Each row was made from one small tree. The marks that hang from a mark follow it in brackets, in the order of their numbers. Every link used is in the known rows. Write each row's tree.
(in the rows, 100 means zero)
Known rows
Z731(Z715): [95, 92, 108, 111, 108, 91, 97, 112, 117, 113, 101, 75, 112, 101, 104, 100, 89, 84, 112, 73, 80, 97, 144]
Z731(Z636): [96, 94, 108, 114, 110, 108, 104, 111, 121, 111, 96, 92, 112, 100, 99, 101, 121, 112, 107, 81, 85, 105, 143]
Z460(Z636(Z284 Z794)): [89, 95, 107, 113, 115, 114, 110, 91, 90, 106, 106, 120, 112, 92, 99, 112, 96, 87, 110, 89, 119, 114, 99]
Z63(Z460(Z636(Z284(Z49) Z794))): [86, 101, 103, 112, 117, 108, 107, 81, 99, 105, 113, 120, 113, 85, 100, 87, 90, 99, 108, 92, 143, 116, 65]
Z636(Z460): [90, 92, 107, 111, 111, 109, 99, 103, 118, 103, 110, 100, 113, 98, 110, 101, 104, 104, 113, 83, 89, 92, 142]
Z63(Z460 Z794): [92, 108, 107, 107, 114, 89, 98, 111, 105, 109, 101, 100, 110, 95, 103, 88, 86, 80, 113, 84, 113, 99, 140]
Z49(Z284(Z636)): [103, 96, 101, 110, 109, 114, 88, 94, 122, 116, 110, 106, 116, 97, 83, 102, 108, 112, 107, 81, 99, 97, 76]
Z731(Z636(Z284) Z715): [94, 92, 110, 113, 111, 101, 106, 110, 119, 112, 104, 84, 112, 98, 98, 99, 109, 95, 110, 81, 91, 109, 121]
Z731(Z426 Z636(Z284(Z49) Z460) Z715): [85, 91, 107, 115, 111, 100, 102, 103, 112, 105, 121, 77, 112, 95, 101, 84, 98, 144, 107, 80, 98, 100, 104]
Z426(Z731): [97, 95, 109, 111, 108, 94, 96, 107, 116, 113, 100, 81, 113, 102, 108, 105, 96, 100, 111, 76, 93, 94, 144]
Z63(Z460(Z636) Z794): [91, 111, 107, 110, 115, 89, 107, 99, 97, 104, 99, 107, 109, 88, 106, 99, 75, 74, 109, 84, 130, 109, 126]
Z49(Z284(Z636(Z460 Z794))): [90, 94, 100, 109, 113, 133, 91, 100, 92, 104, 118, 122, 114, 93, 90, 101, 110, 94, 108, 88, 103, 95, 95]
Z426(Z731(Z636 Z715)): [94, 94, 112, 112, 107, 92, 101, 122, 110, 111, 95, 60, 109, 101, 110, 103, 99, 88, 107, 68, 83, 102, 162]
Z636(Z284(Z49) Z460(Z63) Z794): [82, 91, 103, 113, 115, 123, 106, 104, 97, 96, 129, 125, 113, 93, 99, 74, 99, 102, 116, 94, 126, 101, 102]
Z460(Z63(Z794) Z636(Z284)): [92, 106, 107, 115, 114, 98, 116, 102, 94, 99, 113, 124, 110, 91, 96, 98, 76, 77, 114, 88, 140, 114, 105]
Z284(Z49 Z636(Z460(Z63) Z794)): [83, 92, 101, 111, 112, 129, 97, 102, 89, 94, 128, 127, 114, 92, 99, 86, 96, 101, 110, 90, 119, 99, 113]
Z460(Z63(Z794) Z636(Z284(Z49))): [91, 106, 102, 117, 113, 99, 111, 93, 107, 100, 123, 122, 112, 91, 90, 84, 77, 95, 111, 90, 152, 111, 71]
Z731(Z426 Z636(Z284 Z460) Z715): [87, 91, 111, 113, 112, 98, 107, 112, 99, 104, 112, 78, 110, 95, 106, 99, 97, 128, 110, 79, 86, 103, 139]
Z284(Z636(Z460(Z63) Z794)): [85, 90, 106, 110, 113, 128, 101, 111, 76, 93, 118, 128, 112, 93, 105, 100, 95, 84, 113, 90, 107, 103, 147]
Z636(Z794): [90, 91, 107, 111, 112, 111, 99, 112, 94, 111, 100, 102, 112, 101, 100, 102, 104, 90, 112, 83, 89, 100, 147]
Z63(Z460(Z636(Z284(Z49))) Z794): [89, 112, 103, 111, 117, 93, 105, 82, 112, 106, 117, 116, 112, 86, 95, 84, 79, 94, 108, 92, 155, 110, 57]

Which tree is each row?
[87, 93, 111, 112, 109, 100, 103, 120, 106, 102, 103, 67, 109, 98, 118, 102, 101, 88, 109, 72, 84, 97, 171] => Z426(Z731(Z636(Z460) Z715))
[85, 102, 111, 113, 110, 95, 111, 138, 83, 93, 109, 79, 105, 95, 113, 89, 82, 61, 113, 74, 108, 99, 189] => Z426(Z731(Z636(Z460(Z63(Z794))) Z715))
[87, 101, 107, 111, 116, 107, 109, 113, 98, 96, 123, 124, 110, 94, 102, 86, 87, 83, 119, 92, 127, 99, 128] => Z636(Z284 Z460(Z63(Z794)))
[87, 102, 101, 112, 111, 114, 96, 104, 103, 94, 132, 123, 113, 93, 95, 83, 85, 98, 111, 91, 130, 93, 104] => Z284(Z49 Z636(Z460(Z63(Z794))))
[89, 95, 107, 115, 112, 110, 115, 109, 79, 97, 101, 116, 109, 92, 104, 102, 85, 76, 112, 83, 114, 116, 147] => Z460(Z63 Z636(Z794))
[97, 95, 101, 109, 111, 125, 90, 101, 94, 114, 110, 115, 115, 96, 81, 102, 109, 95, 107, 85, 101, 100, 88] => Z49(Z284(Z636(Z794)))
[94, 97, 103, 116, 112, 104, 105, 74, 129, 109, 117, 110, 116, 93, 94, 96, 96, 121, 107, 87, 129, 107, 53] => Z460(Z636(Z284(Z49)))
[94, 92, 111, 113, 111, 91, 105, 113, 103, 114, 103, 72, 111, 99, 99, 100, 97, 127, 108, 76, 84, 108, 131] => Z731(Z426 Z636(Z284) Z715)
[86, 93, 107, 114, 110, 105, 101, 103, 121, 103, 121, 77, 112, 95, 107, 86, 103, 109, 108, 80, 110, 96, 102] => Z426(Z731(Z636(Z284(Z49) Z460) Z715))
[85, 102, 102, 114, 115, 108, 105, 105, 110, 96, 133, 122, 113, 93, 95, 71, 88, 99, 115, 93, 138, 95, 94] => Z636(Z284(Z49) Z460(Z63(Z794)))
[94, 105, 100, 111, 112, 117, 97, 111, 96, 97, 125, 124, 111, 92, 86, 87, 90, 83, 113, 88, 123, 96, 102] => Z49(Z284(Z636(Z460(Z63(Z794)))))
[82, 91, 103, 112, 115, 123, 99, 94, 106, 103, 126, 118, 115, 95, 98, 85, 108, 108, 111, 94, 117, 95, 86] => Z636(Z284(Z49) Z460 Z794)
[90, 92, 102, 111, 110, 121, 88, 94, 101, 111, 117, 114, 116, 98, 90, 98, 104, 111, 105, 88, 108, 98, 91] => Z284(Z49 Z636(Z794))
[89, 92, 103, 112, 114, 115, 98, 95, 110, 113, 119, 112, 116, 98, 91, 87, 107, 110, 110, 91, 116, 100, 79] => Z636(Z284(Z49) Z794)
[90, 94, 100, 111, 113, 133, 98, 110, 83, 97, 121, 128, 112, 91, 90, 90, 101, 85, 112, 89, 112, 101, 110] => Z49(Z284(Z636(Z460(Z63) Z794)))
[93, 105, 106, 115, 111, 95, 114, 110, 92, 98, 105, 112, 108, 93, 100, 99, 74, 74, 113, 83, 126, 110, 139] => Z460(Z63(Z794) Z636)
[84, 91, 102, 110, 112, 129, 90, 93, 99, 101, 126, 119, 116, 95, 98, 97, 105, 110, 107, 92, 110, 93, 98] => Z284(Z49 Z636(Z460 Z794))
[88, 93, 112, 112, 109, 102, 103, 128, 82, 109, 94, 69, 108, 100, 107, 104, 101, 73, 108, 72, 85, 105, 175] => Z426(Z731(Z636(Z794) Z715))
[87, 95, 102, 117, 114, 115, 113, 92, 93, 99, 118, 126, 112, 90, 94, 86, 89, 99, 111, 90, 140, 116, 78] => Z460(Z63 Z636(Z284(Z49) Z794))
